Each row was made from one path, in order. Every step used is in the known rows, and no mark comes twice. Write each row's path.
Known rows:
pedusi-magek: [-0.87 -1.77 -1.19 -0.93 -0.75  0.26 -0.72  0.01  1.38  1.55  0.16  0.09
  0.39 -2.67  0.30 -0.25 -1.99  0.07 -0.25 -1.67  0.56 -0.37  1.01 -2.09]
magek-rusiba-misi: [-0.96 -1.94 -0.72  0.22 -0.81  0.82 -1.41  1.58  2.36  2.27 -1.28  0.08
  0.74 -3.95  1.28 -0.22 -2.60 -1.13 -0.06 -2.31 -1.02  1.43  1.38 -1.25]
fodi-pedusi-magek: [ 0.00 -1.62 -1.87 -1.35 -1.24  0.40  0.15 -0.63  1.97  0.65 -0.95 -0.04
  0.46 -2.27  0.48  0.04 -2.52 -0.40 -0.05 -1.36 -0.06 -0.19  0.92 -2.22]
magek-pedusi-misi: [ 2.51 -2.29 -1.01  0.46 -0.93  0.34 -1.41 -1.40 -0.69  2.80 -0.58  0.98
  0.54 -3.43  0.72 -0.94 -3.01  2.58 -0.66 -1.79 -1.69 -0.15  0.97 -1.04]
biven-kiren-sufov-magek: [-0.27 -1.82  0.00  0.38 -0.61  0.24 -0.89  3.04  3.16  0.62 -0.63 -0.24
 -0.95 -3.50  1.45 -0.67 -2.39 -2.60 -0.29 -1.66 -0.28  0.08  3.03 -1.80]
biven-kiren-sufov-magek-pedusi-misi: [ 2.34 -2.12  0.36  1.39 -0.75  0.41 -1.44  1.09  1.35  2.14  0.53  0.02
 -0.47 -3.65  0.94 -1.22 -3.05 -1.14 -0.55 -1.64 -1.83 -0.44  4.21 -1.09]
fodi-pedusi-magek-sufov-kiren: [ 0.45 -1.14 -1.94 -1.23 -1.63  0.73 -0.32 -0.13  1.30  0.19 -1.23 -0.12
  1.34 -2.22 -0.38  0.77 -3.83 -1.75 -0.26 -1.55  0.86 -0.45 -0.25 -2.68]
rusiba-misi-pedusi-magek-sufov-kiren-biven: [ 0.17 -0.83 -0.03 -1.06 -0.57  0.55 -1.28  1.85  1.23  1.40  1.59 -0.81
  1.80 -3.03 -0.45 -0.12 -3.57 -5.21 -0.49 -2.51  1.02 -1.12 -0.71 -2.66]
biven-kiren-sufov-magek-pedusi-misi-rusiba: [ 2.80 -1.77  0.82 -0.03 -0.48  0.38 -1.63  1.55  0.89  2.26  2.06 -0.84
 -0.48 -3.82  0.38 -1.43 -2.67 -1.04 -0.61 -1.84 -1.65 -0.70  3.50 -0.84]
kiren-sufov-biven: [-0.57 -1.94 -1.12  0.27 -0.83  0.27 -0.47  0.34  1.35  0.92 -1.56  0.40
 -0.49 -3.53  2.45 -0.70 -2.80 -0.91 -0.53 -1.44 -0.08  0.58  3.91 -1.25]
nukav-pedusi-magek-sufov-kiren: [ 1.01 -0.81 -1.92 -0.93 -1.13  0.58 -1.37 -0.43 -0.75  1.34  0.03 -0.74
  1.94 -2.19  0.09 -0.19 -4.02 -3.53 -0.59 -2.20  0.83 -1.56 -0.29 -2.14]
nukav-pedusi-magek-sufov: [ 0.69 -1.16 -2.54 -0.20 -0.86  0.31 -1.07 -0.79 -0.86  1.62  0.34  0.01
  1.66 -2.54  0.68 -0.60 -3.16 -2.60 -0.52 -1.72  0.21 -1.37  0.12 -1.54]
magek-rusiba: [-0.71 -1.95 -1.02 -0.56 -0.85  0.60 -1.29 -0.07  1.18  1.95 -1.58  0.69
  0.83 -3.20  1.72 -0.28 -2.18  1.07 -0.21 -2.08 -0.80  0.91  0.80 -1.63]
tufeg-pedusi-magek-rusiba: [-0.93 -1.49 -0.50 -1.77 -0.33  0.63 -1.52 -0.66  1.27  2.62  1.70  0.02
  0.90 -2.57  0.92 -0.70 -1.86 -0.05  0.08 -2.18 -0.37 -0.06  1.71 -1.70]
fodi-pedusi-magek-sufov: [ 0.02 -1.47 -2.52 -0.51 -1.35  0.49 -0.03 -0.56  1.24  0.51 -0.90  0.72
  1.06 -2.56  0.26  0.35 -2.92 -1.03 -0.20 -1.08  0.22 -0.30  0.27 -2.07]
misi-pedusi: [ 0.67 -1.83 -1.08 -1.75 -0.37 -0.10 -1.24  0.82  0.32  1.35 -0.07  0.28
  0.33 -2.65  1.41 -0.80 -1.95  1.37 -0.59 -1.92 -0.05  0.15 -0.95 -1.83]
kiren-biven: [ 0.02 -1.75 -0.76 -0.36 -0.67  0.13 -0.51  0.03  1.05  1.39 -1.91  0.99
  0.31 -3.56  1.69 -0.69 -2.63 -0.20 -0.48 -2.06 -0.63 -0.39 -0.44 -2.17]
sufov-biven: [-0.56 -1.92 -1.53 -0.79 -0.84  0.19 -1.02 -0.07  0.87  0.95 -2.54  1.02
  0.03 -2.90  2.41 -0.95 -2.56 -0.38 -0.37 -1.38 -0.55  0.82  1.91 -1.38]
sufov-magek-rusiba-misi-pedusi: [ 0.88 -1.83  0.01 -0.36 -0.23  1.00 -2.01  2.28  2.67  1.86 -0.08  0.10
  0.87 -2.69  1.68 -1.47 -2.02 -1.96  0.01 -2.29 -1.41  1.67  1.88 -1.47]
kiren-sufov-magek-rusiba-misi: [ 0.15 -1.94  0.12  1.86 -0.70  1.25 -1.11  2.51  4.00  1.76 -0.74 -0.09
  0.07 -3.88  1.54 -0.74 -2.73 -2.55  0.06 -2.23 -1.15  1.67  4.68 -1.29]
sufov-magek-rusiba-misi: [ 0.06 -1.98 -0.25  0.81 -0.67  1.22 -1.66  2.03  3.40  1.80 -1.79  0.53
  0.56 -3.32  1.51 -1.06 -2.48 -2.00  0.17 -2.16 -1.51  1.86  2.72 -1.46]
nukav-pedusi-misi-rusiba: [ 3.31 -1.35 -1.61 -1.64 -0.68 -0.05 -1.51 -1.08 -1.07  2.49 -0.70 -0.44
  1.01 -3.41  0.43 -1.14 -3.23  0.77 -0.49 -2.44 -1.25 -0.92  0.41 -0.59]
rusiba-misi-pedusi-magek-sufov: [-0.26 -1.39 -1.20 -0.56 -0.42  0.33 -1.36  1.97  1.25  1.64  2.10 -0.29
  1.23 -3.09 -0.24 -0.32 -2.33 -2.88 -0.33 -1.78  0.77 -0.10  0.04 -1.59]

Write each row's path:
[-2.07 -1.16 -1.00 -1.44 -0.39  0.00 -1.81  3.10  1.57  1.10  1.89 -0.83
  0.90 -3.03  0.72 -0.66 -2.46 -6.83 -0.24 -1.30  0.43 -0.16  2.05 -1.30]
rusiba-misi-pedusi-magek-sufov-biven-kiren
[-1.27 -1.78 -0.49 -0.14 -0.75 -0.15 -0.64  2.69  2.06  0.97 -0.20 -0.68
 -0.83 -4.14  1.17  0.15 -2.55 -1.69 -0.49 -1.79  0.21 -0.36  1.73 -1.67]
biven-kiren-sufov
[-2.63 -1.34 -1.58 -0.99 -0.87  0.04 -1.37  1.12  1.02  0.76  0.02  0.29
  0.72 -2.91  0.98 -0.31 -2.47 -4.66 -0.30 -0.92  0.51 -0.50  2.31 -1.61]
pedusi-magek-sufov-biven-kiren
[-0.39 -1.54 -0.60 -1.42 -0.31  0.19 -1.19  1.96  1.93  1.81  2.01 -0.99
  0.63 -2.75  0.04 -0.61 -1.97 -2.25 -0.21 -2.07  0.48 -0.04  0.82 -1.80]
rusiba-misi-pedusi-magek
[ 0.53 -1.24 -0.80 -0.28 -1.07  0.51 -0.95  0.46  0.43  0.91 -2.16  0.88
  1.20 -3.54  0.78  0.06 -3.93 -1.68 -0.68 -2.25  0.30 -0.69 -1.60 -2.61]
magek-sufov-kiren-biven
[-0.36 -1.64  0.86 -0.03 -0.18  0.66 -1.77  4.35  3.80  1.61  1.48 -1.33
  0.03 -3.60  1.55 -0.94 -2.10 -4.91 -0.07 -2.31 -0.94  0.84  3.75 -1.38]
biven-kiren-sufov-magek-rusiba-misi-pedusi
[ 0.33 -1.43 -0.08 -1.11 -0.93  0.41 -0.77  0.37  1.16  1.04 -2.21  0.19
  0.60 -3.23  1.09 -0.23 -3.56 -1.13 -0.57 -2.51 -0.01 -0.61 -0.89 -2.82]
sufov-kiren-biven
[ 0.46 -0.86 -0.35 -1.79 -0.58  0.36 -1.13  0.10  0.05  1.18  1.26 -0.23
  1.87 -2.26 -0.01 -0.20 -3.10 -2.95 -0.67 -2.25  1.15 -1.64 -1.30 -3.06]
misi-pedusi-magek-sufov-kiren-biven
[ 2.98 -1.93 -0.43 -1.02 -0.69  0.30 -1.61 -0.97 -1.21  2.95  0.90  0.14
  0.52 -3.54  0.17 -1.14 -2.64  2.71 -0.75 -1.99 -1.57 -0.30  0.27 -0.79]
magek-pedusi-misi-rusiba
[-0.14 -1.75 -0.49 -1.02 -0.42  0.55 -1.79  1.93  1.71  2.29  0.37 -0.35
  1.06 -3.34  1.42 -0.64 -2.18 -1.16 -0.20 -2.45 -0.85  1.24  0.55 -1.33]
magek-rusiba-misi-pedusi
[ 2.00 -1.82 -1.08 -0.89 -0.48 -0.14 -1.52 -0.69  0.68  2.50 -0.97  1.15
  0.09 -3.70  0.49 -0.84 -2.88  2.70 -0.13 -2.18 -1.16 -0.01  1.06 -0.96]
tufeg-pedusi-misi
[ 0.55 -1.78 -0.77 -0.99 -0.36  0.14 -1.37  2.54  1.66  1.59  0.22 -0.30
  0.19 -3.39  0.96 -0.75 -2.34 -0.94 -0.39 -2.19 -0.18  0.67 -0.37 -1.46]
rusiba-misi-pedusi
[ 0.17 -0.77 -0.26 -1.45 -0.56  0.50 -1.20 -0.05  0.43  1.55  1.00  0.20
  1.28 -2.91  0.06 -0.38 -3.57 -2.85 -0.35 -2.32  0.67 -1.66 -0.65 -2.70]
tufeg-pedusi-magek-sufov-kiren-biven
[ 0.87 -1.98  0.43  0.95 -0.56  0.61 -1.20  2.37  1.57  1.30  1.11 -0.44
 -0.87 -3.23  1.91 -1.38 -2.55 -2.65 -0.68 -1.48 -1.22 -0.36  2.87 -1.58]
biven-kiren-sufov-magek-pedusi
[ 0.33 -1.05 -0.97 -2.00 -0.74  0.37 -1.53  0.68  0.16  1.09  1.67 -0.44
  1.61 -2.01 -0.46  0.12 -2.81 -1.38 -0.61 -2.01  1.53 -0.83 -0.98 -2.59]
misi-pedusi-magek-sufov-kiren
[ 0.19 -1.04 -0.66 -1.24 -0.71  0.59 -1.65  2.39  1.40  1.33  1.90 -1.06
  1.55 -2.70 -0.85  0.17 -3.17 -3.64 -0.41 -2.25  1.33 -0.34 -0.42 -2.23]
rusiba-misi-pedusi-magek-sufov-kiren
[ 1.96 -2.21 -0.40  0.58 -0.61  0.90 -1.40  0.40  0.47  1.55 -0.38  1.00
 -0.03 -2.30  2.05 -1.87 -2.42  0.35 -0.62 -1.45 -1.70  0.41  0.88 -1.69]
sufov-magek-pedusi
[ 0.32 -1.45 -1.42 -0.46 -1.22  0.48 -1.36  1.06  0.44  0.80 -1.84  0.67
  0.90 -3.19  0.37  0.38 -3.66 -0.25 -0.62 -2.00  0.67  0.13 -1.24 -2.17]
magek-sufov-kiren
[-0.30 -1.30 -1.47 -0.93 -0.41  0.24 -1.29  0.06  0.40  1.74  1.57  0.76
  0.69 -2.93  0.23 -0.51 -2.42 -0.50 -0.20 -1.60  0.48 -0.69  0.12 -1.62]
tufeg-pedusi-magek-sufov
[-1.75 -1.70 -0.57 -0.20 -0.76  0.90 -1.24  1.07  2.74  2.49  0.56 -0.59
  1.13 -3.35  0.28 -0.10 -2.27 -2.40  0.12 -2.21 -0.24  0.71  2.49 -1.64]
pedusi-magek-rusiba-misi
[ 3.51 -2.30 -0.50  1.01 -0.80  0.73 -1.67 -1.01  0.44  2.35 -1.03  1.49
  0.38 -2.77  1.01 -1.78 -2.89  1.72 -0.50 -1.65 -2.32  0.29  2.27 -1.20]
sufov-magek-pedusi-misi
[-0.33 -1.47 -0.78 -1.79 -0.28  0.13 -1.14  0.01  1.25  1.99  1.50  0.02
  0.08 -2.62  0.56 -0.83 -1.98  0.17 -0.13 -1.88  0.25 -0.57  0.83 -1.78]
tufeg-pedusi-magek
[ 0.92 -1.82  0.44  0.66 -0.24  1.03 -1.46  2.69  3.28  1.84  0.88 -0.54
  0.38 -3.26  1.76 -1.20 -2.18 -2.48 -0.13 -2.37 -0.90  1.43  3.81 -1.34]
kiren-sufov-magek-rusiba-misi-pedusi
